Known rows, with every step that occurs
pazo tozev dani mulin luva nesuf: [  5.5  35.6   8.3  11.4 -28.3   5.3  -1.1   3.1 -15.6 -25.3   6.0 -11.4
  11.8   0.3  20.1 -18.8 -19.1 -19.3   6.3 -13.6   4.7 -13.1  15.0   0.8
 -16.0   1.1 -12.5]
mulin luva fulo dani renaz pazo tozev: [  8.6 -32.3  -4.0 -33.8  -9.9  -9.9 -21.0  -3.2 -17.6  11.2   5.7  25.5
  12.2   3.6  -9.1  10.7  20.4   1.4 -18.3  23.4  25.7  -8.6  10.1  35.3
   9.4 -13.1  -0.7]
fugu lovu dani: [ -9.8  42.3   2.0  35.1   4.2 -19.9  14.8  16.4  13.3  -7.5  12.7 -18.8
 -10.3  -6.6  -1.0  19.6  -6.3 -12.1  22.1  -3.8 -15.6 -10.5  -0.9 -12.5
  -9.0   7.6  20.3]
fulo dani renaz pazo: [-12.4  -9.6  -8.0  -1.7  17.5 -27.1   9.5  -0.2  11.7  -0.3   9.9  13.8
 -11.6 -15.0 -22.0  14.9 -10.1 -16.1 -16.1  19.5  20.5  20.1   1.3  54.3
  -3.1 -11.2   4.6]
lovu fugu fulo dani: [ -6.0  21.4 -12.6  -2.3  -2.5   1.6   2.4  -7.8  35.9  18.2  -5.1 -12.5
  -2.8  -0.1  -4.9   6.1 -21.0  -7.3   1.9  -8.6  -3.8  -3.2 -20.3 -32.9
  -7.8  -0.3   7.7]
mikavas luva nesuf: [-20.7   9.3  16.3  23.1 -16.9  18.6  21.0 -14.4 -19.5 -21.5  12.4 -19.0
   4.2   5.2   8.5  -1.4 -26.3  10.2  14.7  -7.3   0.2  -3.1   1.8 -35.0
  -7.0  23.2 -11.3]
tozev luva: [ -3.1   0.7  -4.4  14.6   8.8   1.2  25.4   6.0  24.0  -5.1  -7.1 -22.7
   1.4  -1.5  19.2 -17.8  -0.9  11.2  27.4  -6.5 -23.9  -5.8  -0.3 -31.2
   4.8  16.5 -12.4]
lovu fugu: [ -1.0  32.9  -2.6  15.9  29.6 -12.5  20.1  -7.7  30.1   1.3 -14.4 -24.7
  -5.7 -15.5   7.7 -21.0   0.2   4.3  27.9  -6.9 -14.4  15.1 -17.3 -31.6
 -10.4  17.6   8.3]
nesuf luva fulo dani: [ -7.8  -8.7   4.0   0.5  -6.6  13.3 -13.1  -3.4 -21.5  14.9   9.7  -6.3
 -12.2   4.2 -21.3 -15.1  -7.1  11.4   7.9   1.7  -6.3  20.0  -8.0 -42.7
  12.3   3.1  -9.5]
lovu dani renaz pazo tozev: [  6.1 -12.2   5.2   0.7  11.4 -37.5  16.8  -1.4  25.0 -26.4  20.4  14.8
  -6.7 -13.6 -33.1  28.3  15.0 -16.5  -2.1  14.8  13.4  -0.5  22.5  54.9
   0.5 -23.0  29.2]
dani tozev luva: [  9.7   8.9   0.9  16.5  24.2  -1.6  20.1  12.7  11.5 -13.0 -19.5 -10.3
  12.5  -7.8  35.5 -18.6   1.4   8.8  18.4 -14.3 -26.3 -12.8   2.9  -4.4
  -9.7  16.2  -7.6]
fulo dani mulin: [ -7.1  25.1  -6.5  19.2  -2.9  12.6   3.5   7.2 -13.0  -9.7  -9.5  -6.3
 -17.0 -12.6  -8.1 -24.0 -26.4 -24.6  -2.5 -12.3   9.6  42.1 -11.0   5.4
 -16.9  -0.2  -3.1]
nesuf luva: [  1.5   4.5   6.0  16.9  13.4  -3.8  26.6   0.0  -9.5  -8.0   8.5 -22.8
 -13.7 -11.2  -2.5 -34.8  -5.8   3.4  31.1  -4.4 -17.0  12.1  -0.7 -37.7
   2.7  15.0  -6.7]
mikavas luva fulo dani: [-16.4  -8.3  14.3   6.1 -11.9  39.7 -10.8 -15.0 -20.8  14.9   6.6  -5.6
  -0.6  19.2 -14.5  11.5  -7.5  18.1  -6.6  -6.6   3.2   7.3 -11.5 -42.5
   6.4   1.2  -6.8]
narod luva: [ -9.7   8.3  -8.4  34.2   5.0  -6.9  20.0 -10.7   3.3  -9.4   5.6 -32.3
 -10.5   2.3  24.3 -23.2 -11.2  20.8  19.5   7.5 -10.6  15.8 -10.8 -30.4
  -9.5  18.9 -13.5]
renaz pazo: [-15.9   0.1 -20.2  10.6  26.4 -12.5  24.5  -7.1   7.9 -11.3   5.0 -11.0
 -29.5 -12.6  11.7   3.7   2.3  -9.8  15.6  14.0  -9.8   8.1  -3.9   1.4
  -5.6  13.0   2.1]
mulin luva fulo dani: [ -9.7   2.8  -9.6 -11.3 -11.2   8.0 -11.6  -1.6 -24.4  35.0  -8.2  -3.0
   5.2   7.0   2.8 -22.9  -5.7  10.0   8.0   9.2  -1.2  15.4  -8.4 -36.2
   0.4   9.0 -18.2]
tozev luva fulo dani renaz: [  1.0 -18.9  10.6 -14.3 -16.9  -2.0  -9.2   3.5  10.0  20.9  -6.2  12.0
  16.6   8.9 -17.2   2.3   2.5  20.4 -14.9   2.8   3.3   3.6  -1.9   8.2
  15.8  -3.8  -6.3]
pazo tozev: [ 17.8  11.4  -2.2  10.9  -4.8   5.6  -2.6   5.3   0.7 -24.7  -7.4 -19.7
 -11.2  -5.2  21.8  -1.3  28.5   1.5  25.6   3.3 -12.2  -2.9  -7.6 -34.8
  -3.9   4.9   7.9]
nesuf luva fulo dani renaz pazo tozev: [  9.6 -40.0  10.0 -24.2  -0.9  -6.2 -22.8  -4.6 -15.9  -7.2  24.1  21.0
  -2.9  -1.3 -37.6  19.9  20.6   3.4 -18.8  16.0  20.9  -5.3  13.7  25.6
  22.8 -18.5   8.4]
renaz dani tozev luva: [ -2.4  13.6   0.4  18.1  44.0 -16.3  10.6   5.1  18.8  -0.9 -12.2   4.2
  20.0   2.9  49.7  -2.9 -15.5  -2.4  20.3 -21.8 -26.5 -16.3  11.3  18.1
  -2.4  -2.4  -7.2]
lovu fugu fulo dani renaz: [  7.9  15.9   1.4 -13.4 -14.8 -16.0   7.0 -10.5  36.2  20.6  -4.1   4.4
  12.0  -3.7 -23.6   4.8 -18.5  -3.8 -17.2  -5.1  12.6  -2.2 -15.7   6.6
  -7.4  -8.9  16.6]
luva fulo dani: [-10.8   3.7  -8.5   0.0 -14.8  12.0 -21.3  -0.7 -13.4  20.8  -5.9  -3.8
 -13.3   7.5  -1.1   4.4   5.1   7.0  -1.5  10.0  -5.2  23.5 -17.4 -33.4
  -0.2   6.7   0.5]
fugu fulo dani renaz pazo tozev: [ 10.8 -25.3  -9.4 -25.6 -21.6  -9.5  -9.8  -3.9  16.5 -13.2  13.9  20.6
  -6.5   0.4 -13.7  45.1  12.6 -17.9 -29.4  17.9  21.6 -27.5   2.9  36.3
   1.7 -22.6  18.0]
fugu lovu dani tozev: [  2.8  49.0   5.9  39.8  20.7 -24.3  11.8  23.2   2.5 -14.8   0.9  -5.6
   3.2 -12.3  16.3  20.0  -3.6 -15.2  15.5 -11.9 -15.1 -17.7   2.8  11.1
 -26.1   8.3  25.6]

Rows
[ 21.3 -27.9  15.9 -20.2 -27.2   9.9 -31.8  11.5   9.2   1.3  -5.9  13.7
  21.1  12.4 -14.7  16.3  23.9  20.0 -13.3   2.9   7.1 -15.1   3.4   4.8
  23.8 -13.2   0.0]
pazo tozev luva fulo dani renaz
[-10.2   7.3   2.0   6.0  18.6 -37.9  24.4  -9.9  35.4   3.9  17.2   0.0
 -14.4 -11.3  -9.2  28.7   2.1 -12.1  -9.0  14.9   1.1  -2.2   6.0  50.9
   0.2 -12.8  10.4]
tozev dani renaz pazo
[  2.0   9.4  -1.5   3.1   2.3   6.7 -26.8   8.1 -24.5  15.7 -15.6   9.8
   0.1   2.7  15.4   5.6   8.8   5.4  -9.9   1.6  -6.5  18.5 -14.4  -8.9
 -18.6   6.0   2.5]
luva fulo dani tozev
[ -0.1  32.7  -8.2 -10.2  -7.7  11.1  17.9 -11.1   5.9  17.5 -14.6  -5.6
  10.6  -4.2  -7.3 -42.2 -49.1 -20.6  -5.6 -21.6  13.6   6.5  -8.8 -10.0
 -20.9   1.9  -5.8]
lovu fugu fulo dani mulin luva
[ 17.4 -17.7   3.9  -6.6 -16.0  21.8 -13.7   1.0   5.5  -9.5  -7.1 -11.1
   5.0  17.6  21.5   3.8  42.8  24.3  16.1  -0.9 -22.7 -25.6  -0.3 -48.4
  19.2   9.8   0.1]
pazo tozev luva fulo
[ -0.2   8.9  -8.2  10.8  21.1  -7.8  -4.6   2.0  35.4 -19.6  17.4 -13.9
 -20.5  -5.5  16.1  41.9  19.7 -15.7   9.1  12.2  -9.7 -22.6   8.5   6.4
   5.0 -15.5  10.1]
renaz pazo tozev dani
[  1.4  12.2  -0.2  -5.2 -19.1  14.5  16.3 -13.9 -49.3  11.2 -16.0  -3.1
  -4.4   4.8  13.4 -52.9  -7.9  -1.1   5.1  -8.4  -1.9  19.0  -5.8 -18.8
 -15.1  21.1  -9.7]
dani mulin luva fulo
[-12.0 -12.1  -2.8  -5.0  -6.7  18.7 -14.1   5.3   8.2  19.2  -4.7  -3.5
   1.6  14.1  -1.5   0.9  -0.4  19.1   1.8  -3.9 -12.3   2.6  -5.3 -35.1
  16.2   5.5 -14.1]
tozev luva fulo dani
[  1.7  -6.7   4.3 -23.3 -20.9 -12.8  -5.0  -3.3 -23.0  37.2  -6.3  12.4
  17.5   4.5 -14.0 -21.7  -3.1  12.1  -8.0  14.2  12.0  16.3  -4.3   9.0
  -2.3  -1.2  -9.0]
mulin luva fulo dani renaz
[ 17.4 -17.0  -3.8  -6.8   5.8 -23.0  10.8  -4.5   6.6 -28.3   5.0   4.4
  -8.8 -13.5   0.3  19.9  30.1  -8.6  -1.3  19.6  10.4  -8.9   6.7  39.1
   0.4  -6.2  18.3]
dani renaz pazo tozev
[  0.1  10.0  -4.0  11.8  27.0   3.0  -1.5  24.4  17.6  -4.2 -16.2  -1.5
  15.0  -8.1  20.1  -8.4 -13.7   2.5   7.0 -14.0 -10.3  -2.3   3.5   5.5
  -8.6   1.6 -13.4]
fulo dani tozev luva
[ -5.6   0.5  10.4   3.6 -13.3  25.4  -9.2  -5.7 -43.5   3.0   4.8   0.5
 -14.3  -0.2 -26.5 -34.5 -21.1  -5.6  -8.2 -16.6   6.3  36.1  -5.4 -17.3
   3.6   1.7  -5.9]
nesuf luva fulo dani mulin
[-10.5  15.7   0.9  -3.4   5.0  -0.3   8.3 -22.6 -41.6  24.7  -8.2  10.6
   4.1  14.9  28.6 -35.6 -22.4  -7.7   4.7 -14.8  -6.7  16.1   2.3   3.1
  -4.6  -0.5  -9.4]
renaz dani mulin luva fulo
[  6.1 -29.0  -3.0 -25.4  -8.8  -5.5 -29.8  -4.4  -6.6  -3.3   8.0  26.2
  -6.2   3.2 -19.1  37.4  31.7  -1.2 -27.1  23.1  22.6  -1.9   0.8  36.0
  11.2 -15.4  15.2]
luva fulo dani renaz pazo tozev
[ 14.1 -45.8   4.0 -25.5  -3.2  -4.5  -1.9  -5.9  11.8 -13.4   5.1  15.7
   6.2   9.0   1.0  23.7  38.1  15.3 -10.7  14.8  -2.1 -33.1  12.9  27.9
  23.3  -1.4   9.5]
dani renaz pazo tozev luva fulo
[ 10.7 -39.0  -8.6 -28.1 -15.2  -4.7  -2.2   1.9  38.0 -12.8  16.1  17.0
   9.9   5.3 -12.3  41.8   4.3  -8.6 -26.8   8.3  15.6 -47.0  15.4  38.6
  17.7 -24.3   3.0]
fugu fulo dani renaz pazo tozev luva
[  3.7  -2.0   8.8   1.9  10.7   8.9 -17.3   4.4 -33.3  11.2  -2.5   7.9
   1.9  -3.5  -3.3 -15.8  -4.4  10.4  -0.6  -6.6  -9.1  13.1  -1.5 -16.7
  -3.9   5.6  -3.3]
nesuf luva fulo dani tozev
[ -5.8  24.5  -7.9   7.0  -1.9   4.2  14.0   6.7 -25.3   4.8 -11.5  -6.2
   0.3 -11.8  -3.5 -51.5 -40.0 -20.4   5.8 -13.7  13.7  33.8  -2.1   3.7
 -20.0   3.1 -18.8]
fulo dani mulin luva
[  6.9 -28.8  -3.1 -12.9  13.0 -11.2  -6.1  12.8  36.1 -21.4   8.3  13.2
   9.5  -6.4 -16.1  25.7   7.4  -3.8 -12.8   7.0  18.0 -21.3  18.4  45.6
  18.9 -21.2   0.7]
fulo dani renaz pazo tozev luva
[  4.7  26.6  14.9  14.0  -4.0 -28.0  15.2  -1.0  28.5   9.7   4.4  -8.0
   1.5  -6.3  -5.3  10.8   3.9  -1.6   0.2   6.1  -5.7   4.8  -2.4  20.4
  -4.6  -9.0   9.2]
tozev dani renaz
[  3.4  25.7  -5.0   9.4  -3.1   2.3  33.7  -4.1 -29.3  -5.6 -17.9 -13.6
  -1.8 -12.4  15.3 -62.6 -22.5 -14.0  19.0 -12.1   0.2  23.4  -1.2  -5.6
 -21.1  16.5 -12.9]
dani mulin luva
[  3.3   8.6  -4.1  -8.8   3.5   2.5 -15.6   6.6 -35.1  29.0 -19.6  11.1
  15.3   1.3  21.4 -23.2  -5.3   9.2   0.1   0.4  -3.6   9.4  -3.6  -8.6
 -19.7   8.1 -11.0]
mulin luva fulo dani tozev
[ -7.3  -2.9  -0.3  -0.5 -14.5  29.3  -7.8   5.0 -10.3   7.8 -10.0   0.2
  -1.2   8.7  -7.7 -18.6 -15.2   1.1 -15.3 -19.2  -1.3  18.1  -3.9  -9.2
   5.7   3.4 -12.4]
tozev luva fulo dani mulin
[ -5.5 -36.7 -13.3 -18.1   6.2  19.5 -28.3   5.8  16.6  -6.4   8.8   5.6
  -5.9  12.0  -1.7  34.0  22.7   6.4  -7.3   8.2  -1.9 -23.9   8.6  -5.9
  25.3  -7.8  -6.2]
renaz pazo tozev luva fulo dani
[ -1.7 -29.7 -10.0 -12.9  -1.5  32.8 -24.1   2.8  -1.1 -19.8   2.1  13.7
  -8.9   8.3  -7.3  15.3   6.0 -10.6 -22.9  -9.1  12.1  -9.0  10.9  15.6
  14.6  -8.2  -3.7]
renaz pazo tozev luva fulo dani mulin
[ -0.8 -40.9  19.9 -17.2 -12.4  22.5 -22.1 -16.9 -12.2  -9.9  18.9  23.7
   5.7  13.5 -29.8  46.2  20.0   8.8 -31.8  11.0  33.1 -17.7   6.8  27.0
  17.7 -19.2  10.7]
mikavas luva fulo dani renaz pazo tozev
[  2.0  20.6  11.4  19.1  10.4  -4.5   0.2  22.2   6.3   2.3   2.4   1.4
  16.3  10.0  16.4  26.4   7.6  10.5   4.6 -19.0 -28.9 -42.3   8.9   1.7
  -2.6  13.8  13.8]
fugu lovu dani tozev luva fulo
